Each row was made from one walk, in order. Every step used is in the known rows, and no mark comes twice. Write each row's walk.
Known rows
g, b, t, u: [ 1.35 -5.49  2.27 -1.95 -0.40 -1.05  1.77  0.97  0.58 -1.57 -0.30  1.20
 -3.93 -0.62 -3.51 -0.77  2.96 -2.34 -1.10 -0.67 -0.23 -1.24]
n, s: [ 1.08 -1.58  0.75 -2.09 -0.73  0.45  2.70  0.71 -1.35 -0.81 -2.75  0.53
 -1.76 -0.96 -0.38 -0.33  1.21 -3.28 -3.19 -0.20  0.15 -1.17]
g, b, t, p: [ 1.36 -4.23  2.72 -1.01 -0.99 -1.95  1.94  3.02  1.17 -1.56 -1.62  1.13
 -4.04 -0.91 -4.11  1.32  1.06 -2.65 -1.90 -1.47  0.01 -1.26]
t, u, b, s: [ 1.65 -3.02  2.54 -2.13 -0.49 -1.25  2.24 -2.40 -2.71 -2.08 -0.94 -2.28
 -2.30 -0.22 -4.15 -1.90  1.07 -2.31 -1.62  0.46 -0.45 -0.87]
g, b, s: [ 2.21 -1.43  1.18 -2.35 -0.75  0.79  2.28  0.43 -0.59 -0.88 -0.22 -1.68
 -2.91 -0.24 -2.81 -0.31  0.90 -2.99 -3.14  1.16  1.27  0.06]
t, b, s: [ 1.90 -2.89  2.90 -2.96 -0.48 -0.05  2.15 -1.32 -1.83 -1.37 -1.32 -3.65
 -3.06  0.72 -3.98 -0.22 -0.37 -2.15 -2.21  0.66  0.78 -0.74]
m, t, g: [ 1.59 -1.47  0.32 -2.69 -0.58  1.75  0.36  1.65  0.83 -3.21 -2.57  1.05
 -3.13  0.80 -3.09 -1.81  2.15 -1.43 -3.08 -0.66 -1.26 -2.12]
b, g: [ 2.09 -1.27  0.75 -2.06 -1.28  1.24  1.86  0.55 -0.22 -0.78 -2.43  1.84
 -2.58  2.80 -2.73 -0.35  1.06 -1.89 -3.09 -0.21 -1.66 -0.28]
u, b, m, t, g: [ 2.09  1.45  1.35 -2.81 -0.58  1.00  1.42 -1.62  0.18 -3.85 -1.56  0.85
 -2.94  2.67 -4.78 -2.29  0.21 -2.16 -3.20 -0.06 -1.06 -2.02]
u, t: [ 1.86 -1.74  1.19 -1.78 -1.21  0.76  0.60  0.84  0.24 -1.82 -1.32  2.84
 -4.41 -1.05 -2.40 -1.09  0.83 -1.37 -1.88 -0.21 -0.64 -1.25]
p, t, b, u: [ 2.54 -5.35  3.62 -3.47 -0.93 -2.10  1.17 -0.20 -1.86 -2.66 -1.93 -0.11
 -4.16 -0.73 -4.03  1.24  0.33 -0.91 -0.79  0.16 -1.89 -0.86]
t, g, b: [ 1.01 -1.45  0.16 -4.25 -0.38  2.42  2.03  1.50  0.24 -1.49 -1.12  1.13
 -2.65  0.70 -3.40 -1.36  1.17 -1.37 -3.48 -0.30 -0.39 -0.85]
g, b, p, t, u: [ 2.16 -3.75  2.71 -2.86 -0.64 -3.08  1.25  2.88 -0.38 -2.77 -0.74  1.78
 -4.21 -2.30 -3.22  0.03  2.78 -1.84 -1.60 -0.80 -2.26 -0.12]
b, p, t: [ 2.97 -2.33  2.00 -2.14 -1.59 -2.01  0.85  2.80  0.01 -1.91 -2.94  2.22
 -3.63 -1.50 -2.47  0.14  0.95 -1.51 -2.30 -0.36 -2.46  0.01]
g, b, p: [ 1.90 -2.68  2.00 -1.84 -0.96 -0.68  2.32  2.24  0.01 -0.90 -0.25  0.29
 -2.57 -0.64 -2.98 -0.45  1.33 -2.73 -2.00 -0.30  0.03  0.55]
t, b: [ 1.07 -3.12  3.20 -3.44 -0.58  0.63  1.72 -0.64 -0.65 -1.27 -0.88 -1.93
 -2.35  0.30 -3.58 -0.07  0.79 -1.10 -1.26 -0.55  0.39 -1.15]
n, u, b: [ 1.63 -2.58  1.91 -2.51 -1.46  0.02  2.79 -1.47 -2.63 -2.18 -0.80 -0.46
 -0.64 -1.51 -3.33 -1.51  2.58 -2.40 -1.17 -0.10  0.05 -1.40]
m, b: [ 1.77 -1.84  0.93 -2.30 -0.72  1.01  2.13  0.54  0.90 -1.13 -0.85  0.96
 -0.86 -0.12 -2.59 -0.37  2.81 -2.18 -1.56 -0.14  1.43 -0.26]
n, u, b, p, t, g: [ 2.49 -2.45  1.25 -3.76 -1.64 -2.30  2.37  0.85 -2.76 -4.08 -2.85  2.76
 -2.54 -1.73 -4.88 -2.13  0.97 -1.66 -2.70  0.14 -3.45 -1.09]
p, t, u: [ 1.92 -3.09  2.10 -3.35 -0.88 -1.36  0.26  1.38 -0.74 -2.55 -2.61  1.70
 -3.71 -1.56 -2.36 -0.13  3.22 -0.61 -1.60 -1.26 -2.62 -1.30]
g, b: [ 1.49 -1.79  1.38 -2.80 -0.79  1.47  1.88  1.20  0.53 -0.84  0.03 -0.20
 -2.27 -0.72 -2.31 -0.04  1.98 -2.06 -2.25 -0.17  0.98 -0.28]
p, t: [ 2.54 -1.48  1.50 -3.07 -1.37  0.05  0.42  1.72  0.48 -1.89 -2.71  1.78
 -3.29 -1.57 -1.79  0.51  1.52 -0.75 -2.56 -0.12 -1.56 -0.82]
p, t, g: [ 2.06 -0.99  0.23 -4.52 -0.98  0.94  0.58  1.93  0.06 -2.55 -3.90  2.99
 -3.80 -0.09 -2.93 -0.74  0.67 -0.11 -3.80 -0.29 -2.85 -1.47]

Write each row's walk
[ 2.19 -3.70  2.42 -1.71 -1.25 -0.39  2.07 -1.34  0.84 -1.33 -1.06  0.74
 -2.76 -0.65 -3.78 -1.15 -0.13 -1.81 -1.49  0.92  0.50 -1.12]	u, b, t
[ 2.32 -3.94  2.64 -2.24 -1.08 -3.36  0.63  2.58 -1.27 -2.65 -2.85  2.02
 -3.95 -1.55 -3.05 -0.53  2.66 -1.37 -1.39 -1.49 -3.66 -0.47]	b, p, t, u
[ 2.44 -2.02  0.73 -3.54 -1.28 -1.12  0.89  3.01 -0.43 -2.63 -4.19  3.41
 -3.93 -0.13 -3.48 -1.07  0.07 -0.88 -3.61 -0.39 -3.82 -0.55]	b, p, t, g
[ 1.58 -2.96  0.10 -2.51 -0.93 -0.89  2.55  2.58 -2.15 -3.55 -0.68  4.32
 -4.45 -1.32 -4.56 -2.64  1.69 -2.89 -2.59 -0.23 -2.10 -1.14]	n, u, t, g, b, p
[ 2.91 -1.98  2.81 -2.55 -1.58 -2.38  1.49  0.63 -0.16 -2.45 -1.54  1.39
 -2.81 -2.40 -3.53 -0.48 -0.35 -1.33 -1.91  0.85 -1.68 -0.11]	u, b, p, t
[ 1.65 -5.56  1.73 -1.40 -0.33 -1.56  1.98  0.33  1.01 -2.07 -1.14  2.28
 -2.57 -0.10 -3.75 -1.14  3.85 -2.38 -0.36 -0.61  0.20 -1.22]	m, b, t, u
[ 1.72 -4.83  3.18 -1.79 -1.05 -2.82  2.31  0.52 -2.75 -3.36 -0.58  1.18
 -4.39 -1.70 -4.74 -1.26  1.31 -2.65 -0.37 -0.60 -1.24 -1.44]	n, u, t, b, p
[ 1.72 -3.16  2.05 -2.48 -0.94 -0.54  2.51 -0.66 -2.20 -3.38 -0.68  2.34
 -4.53  0.97 -4.77 -0.61  1.30 -2.15 -1.68  0.30 -1.54 -1.82]	n, u, t, b, g
[ 2.47 -4.45  1.39 -1.08 -1.24 -0.89  0.99  0.38 -1.64 -1.91 -1.69  3.24
 -4.83 -0.49 -3.07 -1.09  0.69 -2.05 -0.95  0.04 -1.89 -0.81]	b, u, t
[ 2.01 -3.88  0.73 -2.44 -0.31  0.48  1.16  1.43 -0.27 -3.37 -0.82  1.21
 -3.62  0.52 -4.16 -1.17  2.26 -2.54 -2.27  0.20 -1.23 -1.36]	m, t, g, b, u
[ 1.21 -2.26  2.26 -0.93 -1.10 -1.34  0.73  2.68 -0.35 -2.40 -2.57  2.72
 -4.70 -1.40 -3.46  0.32  0.52 -1.64 -1.71 -2.04 -1.82 -1.76]	u, t, p
[ 1.43  1.26  0.25 -3.83 -0.38  1.88  2.48  0.34 -0.39 -1.55 -1.61  1.69
 -3.12  3.50 -4.04 -1.25  0.39 -2.20 -3.93 -0.84 -0.99 -0.61]	t, g, b, m
[ 2.36 -1.35  1.93 -2.13 -1.18  0.24  2.47 -2.16 -1.52 -1.27 -0.99 -2.29
 -1.97 -0.23 -3.66 -1.23 -0.53 -2.33 -2.55  1.62  0.79 -0.47]	u, b, s
[ 2.46 -1.92  2.61 -3.99 -1.01 -0.55  1.36  0.24  0.22 -2.55 -1.86  1.21
 -4.23  1.25 -4.08  1.38 -0.19 -0.56 -2.84  0.79 -1.90 -0.87]	p, t, b, g
[ 1.49 -0.66  2.89 -2.53 -0.67 -1.02  2.37 -2.77 -2.23 -2.05 -1.07 -0.09
 -2.31  1.97 -4.38 -1.72  1.47 -2.15 -1.25 -1.41 -1.34 -0.99]	t, u, b, m
[ 2.45 -0.18  2.98 -3.28 -0.82 -2.09  1.39 -1.78 -1.48 -3.18 -1.66  1.51
 -3.50  0.41 -4.03 -0.54  1.21 -1.31 -1.70 -0.76 -2.42 -1.19]	p, t, u, b, m
[ 2.56 -1.66  0.75 -1.78 -0.81  0.24  2.63 -0.26 -0.22 -1.25 -1.09 -0.67
 -1.56  0.35 -2.99 -0.60  1.77 -3.14 -2.41  1.00  1.71  0.19]	m, b, s
[ 2.73  1.08  2.51 -1.45 -1.05  0.07  1.31 -1.83  0.52 -3.10 -0.35 -0.53
 -2.63  1.20 -3.68 -0.89  0.98 -2.79 -1.88  0.09  0.26 -1.46]	u, b, m, t
[ 1.59 -2.45  2.60 -3.21 -0.68  0.55  2.28 -0.80 -0.55 -1.38 -1.30 -0.39
 -3.01  2.89 -4.24  0.28  0.02 -1.39 -2.30  0.19 -0.83 -0.76]	t, b, g
[ 2.26 -1.18  0.24 -2.06 -0.97  0.90  2.74  0.26  1.03 -1.27 -1.14  2.55
 -1.28  2.49 -3.18 -0.06  2.23 -2.47 -2.55  0.52  0.08  0.11]	m, b, g
[ 1.99 -4.90  2.18 -0.24 -0.94 -3.14  1.74  1.75 -1.15 -2.99 -1.55  3.87
 -3.89 -1.08 -4.55  0.62  1.41 -2.88 -0.29 -1.27 -1.27 -1.03]	m, b, u, t, p
[ 1.75 -3.23  1.25 -2.98 -0.87  0.50  2.03 -1.19  0.52 -2.02 -2.27  2.04
 -3.04  0.76 -4.89 -2.44 -0.94 -1.11 -2.77  0.89 -0.93 -1.76]	u, b, t, g
[ 2.36 -3.47  0.59 -4.29 -0.70 -0.42  1.34  1.80 -1.08 -2.72 -2.03  3.07
 -4.25 -0.36 -3.89 -0.19  0.81 -1.26 -2.97  0.49 -2.67 -0.52]	p, t, g, b, u
[ 1.92 -1.76 -0.74 -2.99 -0.72  0.45  2.67  0.76 -2.72 -3.53 -0.81  2.28
 -4.85 -0.83 -4.45 -2.53  1.29 -3.19 -3.72  1.16 -0.84 -1.52]	n, u, t, g, b, s
[ 1.84 -2.70  2.90 -3.54 -0.87 -1.59  1.02 -0.71 -0.89 -3.11 -1.16  0.93
 -2.83 -2.34 -3.45 -0.63  1.86 -0.52 -1.29 -0.12 -1.97 -1.48]	p, t, u, b
[ 2.14  0.94  2.33 -2.46 -1.10  0.38  2.46 -2.50 -0.89 -1.41 -1.09 -0.04
 -1.92  1.99 -3.80 -1.09 -0.20 -2.26 -2.13 -0.28 -0.17 -0.49]	u, b, m
[ 2.61 -2.49  2.60 -3.09 -0.73 -2.30  1.37 -1.52 -2.02 -3.25 -1.63 -0.69
 -3.57 -1.94 -3.97 -0.84  0.91 -1.55 -2.06  1.07 -1.67 -0.91]	p, t, u, b, s
[ 1.72 -3.78  3.49 -1.98 -0.74 -1.88  1.47  0.54 -0.67 -2.48 -0.47  0.98
 -5.02 -0.88 -4.62 -0.95 -0.78 -1.69 -0.92 -0.11 -0.81 -0.92]	u, t, b, p
[ 2.04 -0.76  1.51 -2.24 -1.31  0.82  2.47 -1.57 -0.24 -1.30 -1.01  1.12
 -1.80  1.97 -3.83 -0.94 -0.23 -1.67 -2.76  1.05 -0.89 -0.23]	u, b, g
[ 1.83 -0.89  0.23 -5.02 -0.72  1.19  1.08  2.36  0.83 -2.65 -1.73  2.67
 -3.81 -0.99 -3.18 -0.32  0.90 -0.55 -3.93  0.40 -1.61 -1.08]	p, t, g, b
